Each row was made from one small tree. Brackets hold a mark, then the marks that hang from it, in alphabetical order. Every link used is in the known rows. Write each row's tree.
Known rows
{W K}: -1.20 +0.36 -0.19 -2.21 -0.13 -1.03 +0.07 +0.34 +0.22 +0.06 -0.29 +0.36 +0.18 +0.83 -1.29 +0.14 -1.94 +0.20 +1.29 +0.55 -0.42 -0.83 -1.45 -0.87
{F {A V} {K L W}}: -1.63 +0.38 +1.00 -3.61 -1.91 +1.49 -1.54 +0.35 -2.13 -0.24 +5.83 -1.95 +0.83 +0.56 -3.62 -0.61 -3.90 -3.98 -0.82 -0.52 -2.57 -2.93 -1.59 +0.25
{K {F {A B}} L W}: -0.70 +0.89 -1.49 -0.81 -2.30 -3.16 -3.31 -0.04 -0.59 +0.39 +2.97 -0.14 +1.75 +1.70 -1.17 -3.53 -2.09 -0.99 -1.25 -0.43 -4.09 +0.29 +0.01 +1.49
{V {A B F}}: -0.58 -1.02 +1.97 -0.39 -0.16 -2.23 -0.20 -1.42 +1.85 +1.96 +0.60 +2.58 +2.71 +0.63 +2.28 -0.99 -0.74 +1.85 -3.40 +1.59 -0.19 +2.93 +1.32 +1.77
{K {F A} L W}: -1.13 +2.06 -1.72 -1.02 -2.75 -0.86 -3.63 +1.54 -1.51 -0.55 +3.61 -0.56 +0.81 +0.53 -1.82 -3.04 -3.16 -3.19 -0.66 -1.41 -4.51 -0.71 -0.24 +1.64
{A F J V}: +0.64 -0.93 +3.54 -0.64 -1.24 +3.88 +0.85 -0.49 +1.30 +0.42 +4.17 +2.06 +0.49 +2.18 -0.52 +1.07 -1.80 -4.81 -0.86 +1.33 -2.16 +1.24 +0.67 -1.36
{P {A B J V}}: +3.09 -3.07 +1.63 +0.79 +0.99 +0.79 +1.48 -2.04 +1.10 -2.26 +5.26 +1.48 +2.54 +2.28 +1.85 +1.21 +0.24 -2.02 +0.59 +2.59 -0.70 -0.38 +1.19 +1.37
{V {A B F J}}: -0.03 -1.45 +2.79 -0.16 -0.75 -1.39 +0.61 -2.00 +3.37 +0.54 +1.79 +1.94 +1.74 +1.67 +2.18 -0.31 -1.82 -1.24 -2.46 +2.00 -2.15 +3.29 +1.35 +1.59
{P A}: +2.22 -0.55 -0.13 +0.46 +1.55 -0.23 +0.06 +0.85 -1.35 -1.93 +1.83 +1.20 +1.79 -0.41 +1.82 +0.20 +0.20 +0.00 +1.58 +0.70 -0.93 -0.14 +0.36 +2.17
{K {F A} L}: -1.42 +1.38 -0.84 -0.20 -1.51 -0.74 -2.61 +1.97 -0.63 -0.39 +2.51 +1.04 +2.49 -1.18 -1.61 -1.37 -3.01 -2.55 -0.26 -2.81 -3.42 -0.32 -0.38 +1.95
{V A}: -0.48 -0.97 +0.22 +0.61 -0.28 -0.30 -0.38 -0.33 +1.65 -0.69 +1.05 +0.27 +0.97 -0.37 +1.34 +0.20 -1.18 -0.07 -1.40 +1.13 +0.74 -0.89 +0.74 +2.79
{P {A B}}: +2.49 -1.49 -0.07 +0.40 +1.88 -2.45 +0.38 -0.88 -0.52 -0.98 +1.14 +1.35 +3.15 +0.64 +2.40 -0.28 +1.27 +2.08 +0.71 +1.26 -0.25 +0.99 +0.54 +1.91
{A F J}: +0.15 +0.18 +2.14 -0.54 -0.83 +1.18 +0.39 +0.00 +0.67 +0.27 +1.44 +1.52 -0.29 +1.07 +0.03 +0.00 -1.76 -4.01 -0.09 +0.49 -3.12 +3.07 +0.46 -0.81
{A B {F K} J V}: -0.81 -1.58 +3.83 -2.91 -1.12 +1.23 +1.88 -2.85 +1.77 +1.21 +3.25 +2.14 +1.78 +1.84 -1.29 +1.31 -1.78 -3.27 -1.11 +2.01 -2.19 +2.41 -0.73 -1.81
{F A {K L W}}: -2.28 +1.29 -0.31 -3.44 -1.59 -1.17 -2.22 +0.70 -2.29 -0.33 +3.06 -2.62 +0.09 -0.57 -3.34 -1.73 -3.87 -2.80 -0.19 -1.16 -3.76 -1.01 -2.12 +0.89
{K F}: -0.23 +1.08 -0.91 +0.02 -1.41 +0.05 -1.05 +0.19 +0.70 -0.28 +0.22 +2.07 +1.18 +0.07 -0.27 -0.85 -0.88 -1.17 +0.26 +0.14 -1.09 +0.32 +0.19 +0.85
{F {K L}}: -1.10 +0.65 +0.17 -3.26 -0.79 -0.38 -1.26 -0.16 -0.75 +0.30 +1.01 -0.62 +0.44 -2.60 -1.15 +0.09 -1.12 -1.12 +0.21 -3.58 -0.61 +0.40 -1.50 +1.09
{A B {F K} V}: -0.95 -1.16 +3.30 -3.34 -0.43 +0.68 +1.33 -2.27 +0.24 +2.96 +1.78 +3.07 +2.71 +1.08 -0.96 +0.85 -0.69 +0.13 -1.97 +1.23 +0.03 +1.97 -0.90 -1.77
{V {A B {F K} J}}: -1.47 -1.28 +3.18 -2.33 -1.21 -1.49 +0.91 -2.48 +3.24 +0.24 +1.65 +1.77 +2.09 +0.41 +0.87 +0.19 -3.01 -2.40 -1.37 +1.73 -2.71 +3.19 -0.38 +1.58

Which tree is each row?
-0.72 +1.68 +1.77 -4.68 -2.84 +0.91 -1.89 -0.62 -0.68 +0.91 +3.76 -1.01 -1.15 +0.28 -1.32 -1.61 -3.20 -6.16 -0.06 -1.77 -5.27 +2.95 -0.46 +0.14 -> {A {F {K L W}} J}
+0.37 -0.64 +2.27 -0.65 -0.72 -1.12 +0.91 -1.54 +1.79 +1.04 +0.74 +1.54 +0.80 +1.79 +0.78 -0.37 -0.38 -1.65 -0.89 +1.12 -2.62 +4.08 +0.64 -1.05 -> {A B F J}
-2.48 +0.86 +0.28 -2.63 -1.19 -0.89 -0.57 +0.48 -2.05 -0.60 +1.76 -2.14 -0.30 +0.88 -3.42 -1.47 -3.79 -2.56 +0.59 +1.46 -3.62 -1.18 -2.25 -0.65 -> {F A {K W}}
+2.88 -2.34 +3.33 -0.22 +0.64 +1.36 +1.42 -1.40 +0.69 -0.46 +5.20 +3.51 +3.09 +2.54 +1.95 +1.01 -0.42 -2.79 -0.21 +2.78 -2.40 +2.05 +1.42 +0.52 -> {P {A B F J V}}
-2.75 +1.52 -0.92 -2.16 -1.86 -1.68 -2.56 +2.43 -0.47 -0.46 +2.25 +1.57 +2.91 -0.56 -3.01 -1.47 -4.68 -2.01 +1.44 -2.21 -3.78 -1.29 -1.96 +1.06 -> {W {K {F A} L}}
-1.31 +1.67 +1.45 -4.20 -1.75 +0.46 -0.71 -0.37 -1.54 +1.97 +0.88 +0.43 -0.37 +0.99 -1.51 -1.63 -2.24 -2.32 -0.08 +1.09 -3.09 +2.23 -1.07 -1.08 -> {A {F {K W}}}
+2.72 -2.10 +1.66 +0.93 +0.48 +3.10 +1.02 -0.43 +0.40 -3.27 +5.89 +1.21 +1.61 +1.57 +1.26 +1.67 -0.99 -4.30 +1.22 +1.99 -1.51 -1.79 +1.01 +1.67 -> {P {A J V}}
-0.77 +0.55 -1.37 +0.06 -1.83 -3.09 -1.69 -0.57 -0.02 -0.01 +1.43 +0.50 +1.68 +3.08 -1.34 -3.16 -2.31 -0.55 -0.41 +2.29 -3.63 +0.20 -0.01 +0.18 -> {K {F {A B}} W}
-1.10 +2.20 +1.08 -5.16 -2.33 +0.26 -2.38 +0.11 -1.92 +2.66 +2.33 -0.20 -0.21 -0.54 -1.39 -1.91 -2.14 -2.51 -1.01 -2.20 -3.36 +2.53 -1.04 +0.21 -> {A {F {K L W}}}
-1.89 -2.25 +2.76 -1.18 -0.55 +0.13 +2.06 -2.01 +1.27 -1.59 +4.01 -0.14 +2.05 +1.92 -2.95 +1.75 -3.20 -3.68 +0.28 +2.23 -2.67 -1.17 -1.81 -1.36 -> {F {A B J V} K}
-0.66 +1.65 -0.59 -4.03 -1.94 -0.40 -2.37 -0.51 -2.00 +0.45 +2.07 -2.30 -0.71 -0.68 -1.31 -1.78 -1.62 -2.07 -0.22 -1.96 -2.07 -0.02 -1.12 +0.85 -> {F {K L W}}
-2.99 +1.01 -0.81 -1.30 -1.32 -1.45 -1.06 +1.85 +0.32 -0.87 +0.80 +2.24 +2.51 +0.93 -3.14 -0.82 -4.84 -1.73 +2.02 +0.99 -3.66 -1.51 -2.05 -0.43 -> {W {K {F A}}}
-2.32 -0.15 -0.05 -0.86 -1.61 -3.30 -0.19 -0.15 +2.20 -1.76 +1.69 +1.76 +2.57 +2.45 -2.26 -0.65 -5.00 -2.89 +2.10 +2.00 -4.70 -0.03 -1.76 -0.79 -> {W {K {F {A B J}}}}
-0.85 +0.29 +0.21 -0.11 -1.88 +1.51 -2.16 +1.56 -0.35 -0.36 +5.23 +1.82 +3.13 +0.04 -2.22 -0.27 -3.04 -3.24 -1.29 -1.72 -2.16 -2.17 -0.11 +1.53 -> {K {F {A V}} L}
+0.62 -1.75 +3.36 -0.52 -0.82 +1.42 +1.37 -2.09 +1.97 +1.41 +3.43 +2.37 +1.29 +3.22 +0.17 +0.74 -0.58 -2.59 -1.71 +1.96 -1.27 +2.24 +1.12 -1.78 -> {A B F J V}
-1.92 -1.61 +1.86 -2.25 -0.28 -0.96 -0.08 -1.12 -0.34 +0.45 +4.09 +0.09 +3.21 -0.33 -2.64 +0.82 -2.11 -0.85 -1.62 -1.33 -1.19 -1.33 -1.74 +0.20 -> {F {A B V} {K L}}
+2.00 -0.86 +1.31 -0.52 +1.64 -1.97 +0.39 -0.35 -0.96 +1.13 +1.17 +3.70 +3.32 +0.88 +2.60 -0.66 +0.81 +1.71 -0.39 +1.11 -1.61 +3.49 +0.69 +0.80 -> {P {A B F}}
-2.27 -1.94 +1.97 -1.73 +0.42 -0.49 +1.42 -1.72 +0.14 +0.07 +2.52 +0.72 +2.67 +1.07 -2.80 +1.33 -2.44 -0.36 -0.83 +1.97 -0.73 -1.70 -2.00 -1.35 -> {F {A B V} K}
-0.34 -0.63 +2.62 -0.14 -1.37 +0.91 +0.06 -0.25 +2.71 -0.42 +2.72 +1.39 +0.86 +0.59 +1.26 +0.10 -2.84 -3.73 -1.63 +1.33 -2.81 +2.48 +1.33 +2.11 -> {V {A F J}}
-0.79 +1.75 -1.10 -0.49 -3.48 -0.06 -3.11 +1.03 +0.00 -1.99 +5.04 -1.43 +0.10 +1.45 -2.13 -2.57 -4.68 -6.80 +0.46 -0.95 -5.94 -0.32 +0.17 +1.49 -> {K {F {A J}} L W}
-1.02 -1.28 +0.56 +0.88 -0.86 -0.51 +0.04 -0.78 +1.01 +0.27 +3.00 +2.81 +3.67 +2.06 -1.65 -0.28 -1.94 -0.77 -1.03 +2.07 -1.26 -1.03 +0.16 -0.33 -> {K {F {A B V}}}
+0.21 -2.33 +1.04 +0.95 -0.55 -2.08 +0.44 -2.54 +3.74 -1.62 +1.70 -0.34 +1.25 +1.24 +1.97 +0.09 -1.21 -1.08 -1.46 +1.70 -0.45 +0.58 +1.35 +2.43 -> {V {A B J}}
-0.84 -1.76 +1.25 +1.13 -1.67 +0.20 +0.33 -1.29 +2.28 -1.62 +4.48 +2.11 +2.91 +3.05 -1.62 +0.35 -3.01 -3.91 -0.14 +2.62 -3.02 -0.71 +0.08 -0.53 -> {K {F {A B J V}}}
-1.90 +0.86 +1.70 -3.73 -2.07 +0.14 -0.88 -0.70 +0.41 +1.11 +2.10 +0.40 +0.47 +0.47 -0.32 -1.68 -3.69 -2.08 -1.58 +1.69 -2.61 +1.55 -0.41 +1.75 -> {V {A {F {K W}}}}
+2.48 -0.87 +2.75 -0.47 +0.85 +2.85 +0.53 +0.76 -1.53 +0.32 +4.79 +4.00 +3.03 +0.99 +1.42 +0.71 -0.45 -1.48 -0.33 +1.27 -1.39 +0.79 +0.86 +0.85 -> {P {A F V}}
-0.59 -1.82 +0.95 +1.20 -0.08 -2.34 +1.11 -0.95 +1.31 -1.58 +1.56 -0.82 +0.89 +1.77 -1.10 -0.02 -2.17 -2.01 +0.03 +1.54 -3.04 +0.41 -0.56 -0.70 -> {F {A B J}}
-0.55 +1.26 +2.51 -4.87 -2.49 +2.71 -1.64 -0.36 -1.59 +2.65 +4.96 +0.45 +0.51 +0.71 -2.04 -0.87 -2.29 -3.75 -1.92 -1.17 -1.62 +0.84 -0.46 -0.24 -> {A {F {K L W}} V}
-1.11 +1.84 -1.44 -2.85 -2.04 -1.07 -2.57 +1.16 +0.22 +0.27 +1.52 +2.05 +1.94 -0.76 -1.23 -1.18 -2.76 -1.26 +1.09 -2.68 -1.53 -0.25 -0.98 +1.30 -> {W {K F L}}
-2.18 +1.22 -0.39 -1.68 -2.57 -1.10 -2.31 +1.66 +1.10 -2.19 +3.81 +0.80 +1.85 +0.27 -3.02 -0.70 -5.84 -5.50 +2.23 -1.47 -5.21 -0.75 -1.57 +0.85 -> {W {K {F {A J}} L}}
+2.56 -1.33 +3.16 -0.31 +0.27 +3.69 +0.96 +0.35 -0.06 -1.47 +5.97 +3.28 +2.21 +1.71 +1.19 +1.17 -1.52 -4.92 +0.37 +1.81 -2.82 +1.03 +1.08 +0.90 -> {P {A F J V}}
-1.45 +1.49 +1.78 -4.18 -1.16 +0.22 -1.32 +0.45 -1.33 +2.24 +1.09 +1.37 +1.25 -2.25 -0.95 -0.34 -1.81 -1.85 -0.90 -3.34 -2.22 +2.80 -1.33 +0.37 -> {A {F {K L}}}
-0.24 +0.13 +0.60 +0.21 -3.23 +2.59 -0.88 +0.03 +0.75 -2.37 +6.32 -0.17 +0.35 +3.80 -2.52 -1.06 -4.73 -7.20 +0.42 +3.19 -4.66 -2.28 +0.46 -0.08 -> {K {F {A J V}} W}
-1.69 -0.23 +3.07 -2.35 -1.68 +0.67 +0.41 -0.89 +2.65 -0.53 +2.16 +1.28 +1.28 -0.51 -0.09 +0.71 -4.22 -4.43 -0.76 +0.95 -3.22 +1.98 -0.35 +1.79 -> {V {A {F K} J}}
-2.65 -0.97 +0.80 -1.80 +0.50 -3.12 +0.90 -0.95 -0.07 -0.09 -0.25 -0.15 +2.19 -0.08 -2.25 -0.05 -2.31 +0.67 +0.05 +1.06 -2.13 +0.38 -2.36 -0.70 -> {F {A B} K}
-0.41 -2.75 +2.26 +1.13 -0.17 +0.16 +1.58 -1.46 +1.61 -1.56 +4.30 -0.07 +1.62 +2.89 -1.64 +1.11 -2.08 -2.80 -0.66 +2.53 -1.86 -1.11 -0.23 -1.16 -> {F {A B J V}}
-2.04 -0.92 +2.53 -2.85 -0.47 -2.16 +0.55 -1.88 +2.02 +1.84 +0.16 +2.36 +3.12 -0.41 +0.91 -0.57 -1.86 +0.99 -2.39 +1.27 -1.01 +2.68 -0.47 +1.74 -> {V {A B {F K}}}
-1.83 +0.31 -0.28 -3.51 -1.21 -3.34 -1.77 -0.89 -1.58 +0.53 +2.41 -2.30 +0.98 +0.32 -2.30 -2.16 -2.55 -0.87 -0.91 -0.82 -3.10 +0.07 -1.93 +0.39 -> {F {A B} {K L W}}
